Each row was made from one small tree. Brackets hold a mark, then the marks that hang from it, in the order of their numbers. Every link used is in the known rows. Write each row's tree.
Known rows
[j_285 [j_144 j_300 j_586]]: [ 10.4  -2.6 -24.0  24.8  30.9   7.8   8.4  -7.9  38.0  15.5  -9.3  10.4
 -11.6 -26.2   7.1 -15.4   8.2  14.5  50.7   9.3  19.8  30.1  25.6]
[j_586 [j_144 j_285]]: [-11.5  -7.7 -15.9  38.5  12.4   4.2  15.2 -23.6   9.2   3.2  15.8  -3.2
  16.1  -8.8  -3.4 -21.4   6.0 -11.5  42.0  -0.8  19.6  11.8  27.0]
[j_586 [j_144 j_285 j_300] j_289]: [  0.6  -4.2  -2.5  46.5  21.6  16.9   1.7 -12.7   9.7   2.0   7.8   5.3
  -2.6  -5.6  -0.4 -26.4  20.9  -7.1  32.5 -10.8  36.1   5.2  22.3]
[j_772 j_289]: [  3.0  -0.6 -29.4  24.4  24.4 -13.1   9.6 -10.2  14.7   5.9   6.2  15.1
  13.3 -25.7 -28.9 -26.1 -11.0  14.8  35.6  -2.0  17.6  12.3  16.4]
[j_144 j_300 [j_586 j_289] j_772]: [ 11.1   6.5  -6.9  45.8  42.4  10.5  -3.0  21.7  28.9 -14.5  -0.8  21.7
 -11.5 -19.6  -7.2  -4.7  17.8   4.5  40.4 -15.4  19.0  13.1  12.4]
[j_586 [j_144 j_285 j_300 j_772] j_289]: [ -2.0  -5.8   7.9  56.4  35.9  24.4  -5.7   2.6  16.7 -12.8  -3.9  -0.2
  -1.7  -1.0  -5.3 -14.6  20.1 -12.8  35.0 -22.6  29.2   2.9  17.6]
[j_285 [j_144 [j_300 j_289] j_586]]: [  7.5  -5.6  -1.0  22.5  19.3  20.2   0.9   2.2  33.8  15.2   2.5  17.3
 -12.0 -23.2  16.0 -23.6  12.0  19.0  38.3   0.4  18.7  22.6  19.4]
[j_285 [j_144 j_300 j_586 [j_772 j_289]]]: [ 10.0  -6.8  -1.6  32.9  54.4  20.1 -13.0   8.2  43.2   3.8 -42.1   5.6
 -16.1 -21.3 -16.2 -10.4   3.4  16.2  50.7  -7.1  23.3  11.7  15.6]
[j_586 [j_144 j_772] j_289]: [ -5.6  -2.3 -15.3  43.3  24.2  10.6  16.7  -6.9  14.0  -6.3  10.3  16.8
  11.9  -9.9 -12.5 -17.0  -0.4  -8.7  25.9 -15.4  21.9  16.6  15.0]
[j_300 [j_144 j_285] [j_289 j_586 j_772]]: [-22.1  -2.3  54.6  12.9   4.5  14.1 -20.3   5.5  12.2   4.7  15.3  31.7
  36.1  13.7   7.3 -18.5  15.8   0.8   7.4  -8.2  11.2  -0.3  -2.2]
[j_289 [j_300 j_144] j_586]: [  4.1  -1.3  -8.6  17.7  24.5 -14.7  17.2  -2.0  22.9  22.7  16.5  32.1
  22.0 -16.1  16.0 -29.5  11.2  -3.3  20.7  11.9  24.5   8.2   1.4]
[j_772 [j_289 [j_586 [j_144 j_285 j_300]]]]: [ -1.3  -4.1  16.9  34.2  34.8  15.6 -17.6 -13.6  14.0   5.0 -23.1  -1.3
   2.4  -2.9 -13.1 -20.9  17.4  -6.4  44.0  -4.3  45.0  -6.0  -0.3]
[j_144 j_586]: [  1.4   6.0 -30.8  27.4  20.8 -10.2  17.8  -4.9  20.4   1.6  18.8  18.9
   5.9 -28.5  -4.5 -11.3   4.1   5.9  46.0   5.1  10.4  21.1  21.4]
[j_300 j_144]: [ -7.2 -10.8 -26.3  27.1   9.3  -1.7  30.0 -11.3  17.6  17.1  27.0  19.2
  18.7 -23.3   6.6 -25.4   4.6   1.0  22.1   5.5   5.3  23.0  10.7]
[j_285 j_144]: [  2.6  -7.4 -40.0  18.0  17.0  -8.3  23.6 -23.5  28.1  14.9  12.1  12.2
  15.8 -21.4  -7.5 -27.4 -11.8  18.4  37.5   8.9  13.1  36.5  33.3]
[j_289 j_300 j_586 j_772]: [ -1.1  21.0   0.1   1.8  28.8 -28.0  -9.3  -1.8  23.8  14.3   6.9  36.8
  29.8  -5.7  -9.0  -8.0  -8.6   5.9  33.8  10.9  20.1  11.6  13.1]
[j_586 [j_144 j_300] [j_289 j_772]]: [ -7.7   9.7   3.5  24.2  17.1  13.9  -4.3 -12.9  15.6  15.5  -0.5  22.6
   5.4  -6.8  -6.8 -10.4   0.9  -4.2  24.9  -4.2  25.8  17.2  15.3]
[j_289 j_772]: [-12.1  11.4 -17.1  12.6  14.5 -15.4   3.2 -10.2  18.5   9.8  16.3  23.5
  26.0 -13.4 -18.8  -6.6 -15.3   9.5  34.2   5.5   0.2  27.0  24.2]
[j_144 j_300]: [  4.2   1.0 -36.7  30.1  24.3  -8.1  11.8  -4.8  23.9  10.9  18.0  10.4
   1.0 -28.1  -4.3 -18.5   4.1   7.8  44.2   6.6  12.1  26.8  16.9]
[j_285 [j_144 j_300 [j_772 [j_289 j_586]]]]: [  9.1  -6.5   3.8  22.1  53.8   9.6 -15.8   1.3  41.4   5.1 -39.1   9.8
   3.7  -9.0 -21.5 -17.0  -0.7  18.2  41.9  -4.5  31.9  14.6   2.0]
[j_586 [j_289 [j_300 j_144]]]: [ 11.4  -1.9 -16.7  30.0  19.7  -9.0  23.2   2.5  16.9  18.8  26.3  38.6
  13.3 -20.2  11.1 -38.4  10.8   2.3   6.2  -2.8  26.6   3.5  17.2]
[j_289 j_586]: [ -0.7   4.9 -25.1  17.8  19.9 -20.0  13.0 -11.5  18.2   2.9  22.8  23.5
  24.4 -16.5 -10.9 -17.7   0.4   7.5  37.2   8.3  17.7  24.1   7.4]

Write each row's tree
[ -2.8  15.9  -2.4  18.6  19.5  -6.5   2.7 -12.0  10.7  19.9   7.9  34.3
  18.0  -5.5  -4.5 -20.0  -7.3  -6.2  18.3  -2.4  30.1   4.2  26.1]	[j_586 j_144 [j_289 j_300 j_772]]
[ 12.9   7.1  -7.1  33.8  53.5  -8.0  -7.0  18.6  28.8  -4.0 -17.7  17.9
  -1.2 -25.3 -17.3 -11.2   1.1   3.7  46.6  -8.8  22.4  -8.8  16.6]	[j_144 j_586 [j_772 [j_289 j_300]]]
[ -8.6   6.2  34.5  29.4  16.5  14.3 -12.1   6.1  13.1  -3.1   0.8  33.6
  16.2   5.2  -0.6  -9.7  22.0  -1.8  15.8 -14.2  16.6  -4.7  17.5]	[j_300 [j_144 j_285 [j_586 [j_289 j_772]]]]
[ 13.8  -2.2  -0.2  15.5  54.9  -8.4  -9.4   3.1  38.2   9.9 -31.2  20.5
  14.0  -8.2 -17.8 -25.4  -9.3  15.6  35.8  -2.8  36.3   2.6  12.8]	[j_285 [j_144 [j_772 [j_289 j_300 j_586]]]]
[ -9.9   8.3  19.9  34.9  20.6  17.9 -18.4 -10.1  10.2   4.8  -5.5  13.5
   7.9   6.4  -7.4 -12.1  11.9  -7.1  27.7 -11.9  28.7   2.8  23.3]	[j_586 [j_144 j_285 j_300] [j_289 j_772]]
[  2.4  16.8  24.8  32.5  30.1   7.8 -29.2  11.8  18.3  -9.2  -6.1  23.2
  -1.3  -0.7  -8.5  -2.2  20.9   6.4  36.9 -12.8  21.3   0.0  25.1]	[j_144 j_285 j_300 [j_586 [j_289 j_772]]]
[  9.6   2.7  15.9  31.1  55.2 -12.7 -24.3  15.6  23.7 -12.3 -18.9  11.8
  18.7  -0.5 -24.1 -19.5   7.8   2.0  41.1 -13.3  32.6 -20.3  10.4]	[j_144 j_285 [j_772 [j_289 j_300 j_586]]]
[  4.6   0.8  11.8  28.1  37.3  -4.2 -10.6 -12.1  10.5  10.6 -16.5   9.4
  15.8  -1.1 -10.4 -29.6   8.9  -8.8  38.6  -1.3  47.7 -19.0   9.8]	[j_772 [j_289 j_300 [j_586 [j_144 j_285]]]]
[  7.7  -5.8  15.5  35.9  37.4   5.2  -6.5   8.9  19.2   9.9 -13.6  15.9
   2.2 -15.5   5.1 -28.5  22.4  -2.3  31.5  -6.2  30.8 -23.9  15.3]	[j_772 [j_289 [j_300 [j_144 j_285 j_586]]]]
[ -4.4   5.1  22.3   9.3  18.4  22.0 -17.8   4.5  34.5  17.0  -9.0  24.5
  -3.5 -10.8   8.3  -9.3   2.2  18.6  34.4   0.5  11.3  21.3  21.1]	[j_285 [j_144 [j_300 [j_289 j_772]] j_586]]
[ -2.7  -0.7  13.2  27.9  30.9   9.7 -12.8  21.3  27.6  -6.4  11.3  19.4
   8.5 -11.0  -0.8 -12.4  13.6   6.4  32.0  -9.5  14.4  15.9  -7.9]	[j_144 [j_300 [j_289 j_586]] j_772]
[-10.2   9.2  46.1  16.0  18.2   7.8 -36.7  11.6  18.3  -2.2   7.9  21.8
  18.7   9.2  -3.4 -11.1  14.9   6.9  29.9  -7.0  15.5   2.2   4.8]	[j_144 j_285 [j_300 [j_289 j_586 j_772]]]
[  5.2  -8.0  11.5  47.7  36.3   3.8   1.9  19.5  19.8  -5.8   9.9  23.0
  15.6  -0.6   4.4 -28.6  21.4  -7.6  12.2 -22.1  21.6 -12.3  20.5]	[j_586 [j_289 [j_300 [j_144 j_285 j_772]]]]
[  0.2  -2.7  -0.5  27.3  32.8   9.2  -3.8 -15.4  19.0  16.8 -20.6  10.6
   1.5 -15.1 -12.7 -20.4   6.4  -1.9  38.8   3.9  42.0   6.5  -7.7]	[j_772 [j_289 [j_586 [j_144 j_300]]]]
[-14.9 -15.7  41.4  35.2  19.5  20.3  -8.7  17.2  17.6 -13.0  16.5  18.3
  28.1   6.9   8.4 -22.8  24.8  -4.5  15.1 -19.5  10.7  -2.3  -7.0]	[j_300 [j_144 j_285 j_772] [j_289 j_586]]
[ -0.4  -4.1  24.8  47.7  33.7  24.4 -21.5  29.8  26.0 -20.4   4.0   3.9
  -7.5  -9.8   5.4  -8.0  27.4   1.4  45.3 -19.8   8.3  -1.3  12.3]	[j_144 j_285 [j_300 j_289] j_586 j_772]
[ -2.2  -5.9  -3.0  35.9  26.4  12.7  -2.4  19.4  28.0  -5.6  18.6  10.4
   0.9 -20.8  -1.3 -16.6   7.1   6.9  33.7 -13.7   3.0  18.8   7.7]	[j_144 [j_300 j_289] j_772]
[ -0.1  -1.6   6.8  39.9  30.4  19.1  -8.8  28.1  30.8  -9.2   9.6  14.3
 -10.5 -23.7   6.3  -7.3  16.6   3.6  42.0 -12.5   3.7  12.5   6.6]	[j_144 [j_300 j_289] j_586 j_772]
[ -1.6  -5.5  -7.4  47.2  40.7   5.2  -9.2  11.7  27.0 -14.2   3.8  -5.4
   3.6 -11.0 -10.1  -8.0  14.8  -0.9  51.2 -10.5   6.2  11.3  20.6]	[j_144 j_285 j_300 j_772]
[  7.1  -5.9  -6.0  39.0  34.1  -0.7  15.5  15.2  23.7   5.1  15.5  33.7
  13.3 -13.4   5.2 -27.6  10.1  -4.1   8.7 -14.4  19.3   1.6  13.0]	[j_586 [j_289 [j_300 [j_144 j_772]]]]
[  5.2  -5.3   4.2  13.6  19.3  10.6  -2.8  -4.7  31.3  16.8   6.9  22.1
   6.4 -10.1   9.0 -30.7   7.9  20.3  28.4   3.1  26.3  26.0   5.3]	[j_285 [j_144 [j_300 [j_289 j_586]]]]
[ -8.6  -5.8 -18.0  42.5  32.1  17.2  10.0  -5.3  25.9   5.9  -0.8  -1.3
  -0.8 -21.0  -0.9  -6.0   5.3 -12.8  47.9  -2.6  15.5  23.2  10.1]	[j_586 [j_144 j_300 j_772]]
[-18.1   7.7  28.8  22.4  25.2  12.4 -23.9 -13.8  17.2   8.4 -13.4   6.7
  17.0   8.9  -3.2  -2.6  11.5 -12.6  42.7   3.3  26.2   6.4   6.7]	[j_289 [j_586 [j_144 j_285 j_300]] j_772]
[  9.5   3.5  11.4  55.1  45.1  16.3 -17.1  25.4  26.4 -26.0  -6.0   9.9
  -9.9  -7.3  -7.7  -5.6  29.1   0.4  44.3 -22.8  20.6  -1.0  18.5]	[j_144 j_285 j_300 [j_586 j_289] j_772]
[  5.8  -0.8 -15.5  28.9  24.5  -4.9  20.7   4.9  23.9  20.4  13.8  28.1
   3.8 -28.3  20.7 -21.9  16.3  -5.2  30.4   8.0  17.4   6.2  15.7]	[j_289 [j_300 [j_144 j_586]]]
[-19.2   2.5  17.7  17.7   6.7  24.2  -8.5  -7.3  15.6  20.4   8.9  17.1
   6.6  -9.7   5.5 -12.9  -0.4  -3.2  25.6  -1.1  12.1  18.1   9.8]	[j_586 [j_144 [j_300 [j_289 j_772]]]]
[-15.5  -9.7  -6.9  45.8  27.0  12.2   6.0  -9.8  16.7  -9.8   3.6  -7.8
  16.4  -5.1  -8.0 -11.0   5.3 -16.3  46.4 -10.8  12.8   9.7  23.5]	[j_586 [j_144 j_285 j_772]]
[-21.6   8.4  24.0  18.3  16.2   3.1 -14.1 -20.9  10.4   3.5  -3.6  12.7
  31.7  11.7 -10.7  -4.3   2.2 -11.8  37.6   0.7  22.9   7.9  12.6]	[j_289 [j_586 [j_144 j_285]] j_772]
[  8.0  -1.6  -2.3  26.8  33.7  -0.6   8.1   7.4  21.8  20.7 -10.4  27.0
   0.4 -27.8   4.3 -26.5  11.8   1.3  27.2   1.6  27.0 -10.4   9.3]	[j_772 [j_289 [j_300 [j_144 j_586]]]]
[ 19.3   4.4  -9.5  31.7  46.6  -0.2   4.4  11.5  36.0   0.0 -11.0  29.8
  -1.2 -13.5  -0.7 -18.8   3.1  10.6  32.9 -11.1  30.4   8.2  33.6]	[j_285 [j_144 [j_586 [j_289 j_300]] j_772]]
[ -1.1  -2.4  14.1  34.5  46.0  -2.4 -21.1   9.0  21.0 -20.4 -17.2   6.9
  22.2   2.1 -33.9 -14.3   6.3   5.8  42.1 -16.7  23.8  -6.7   5.9]	[j_144 j_285 [j_772 [j_289 j_586]]]
[-10.2  -9.2 -11.7  35.8  34.0  12.6   7.0  -9.9  18.6   0.2 -13.5   2.7
   9.1 -17.2 -24.9 -14.9  -9.0  -5.7  38.4 -10.8  20.8   8.2   8.9]	[j_586 [j_144 [j_772 j_289]]]
[ -7.6 -15.7  -3.8  34.1  33.1  10.4   7.9   4.8  24.2   3.7  -8.5  14.5
  14.8 -18.8 -16.0 -20.1   0.7   1.9  21.8 -11.5   9.2   6.4   2.3]	[j_300 [j_144 [j_772 j_289]]]
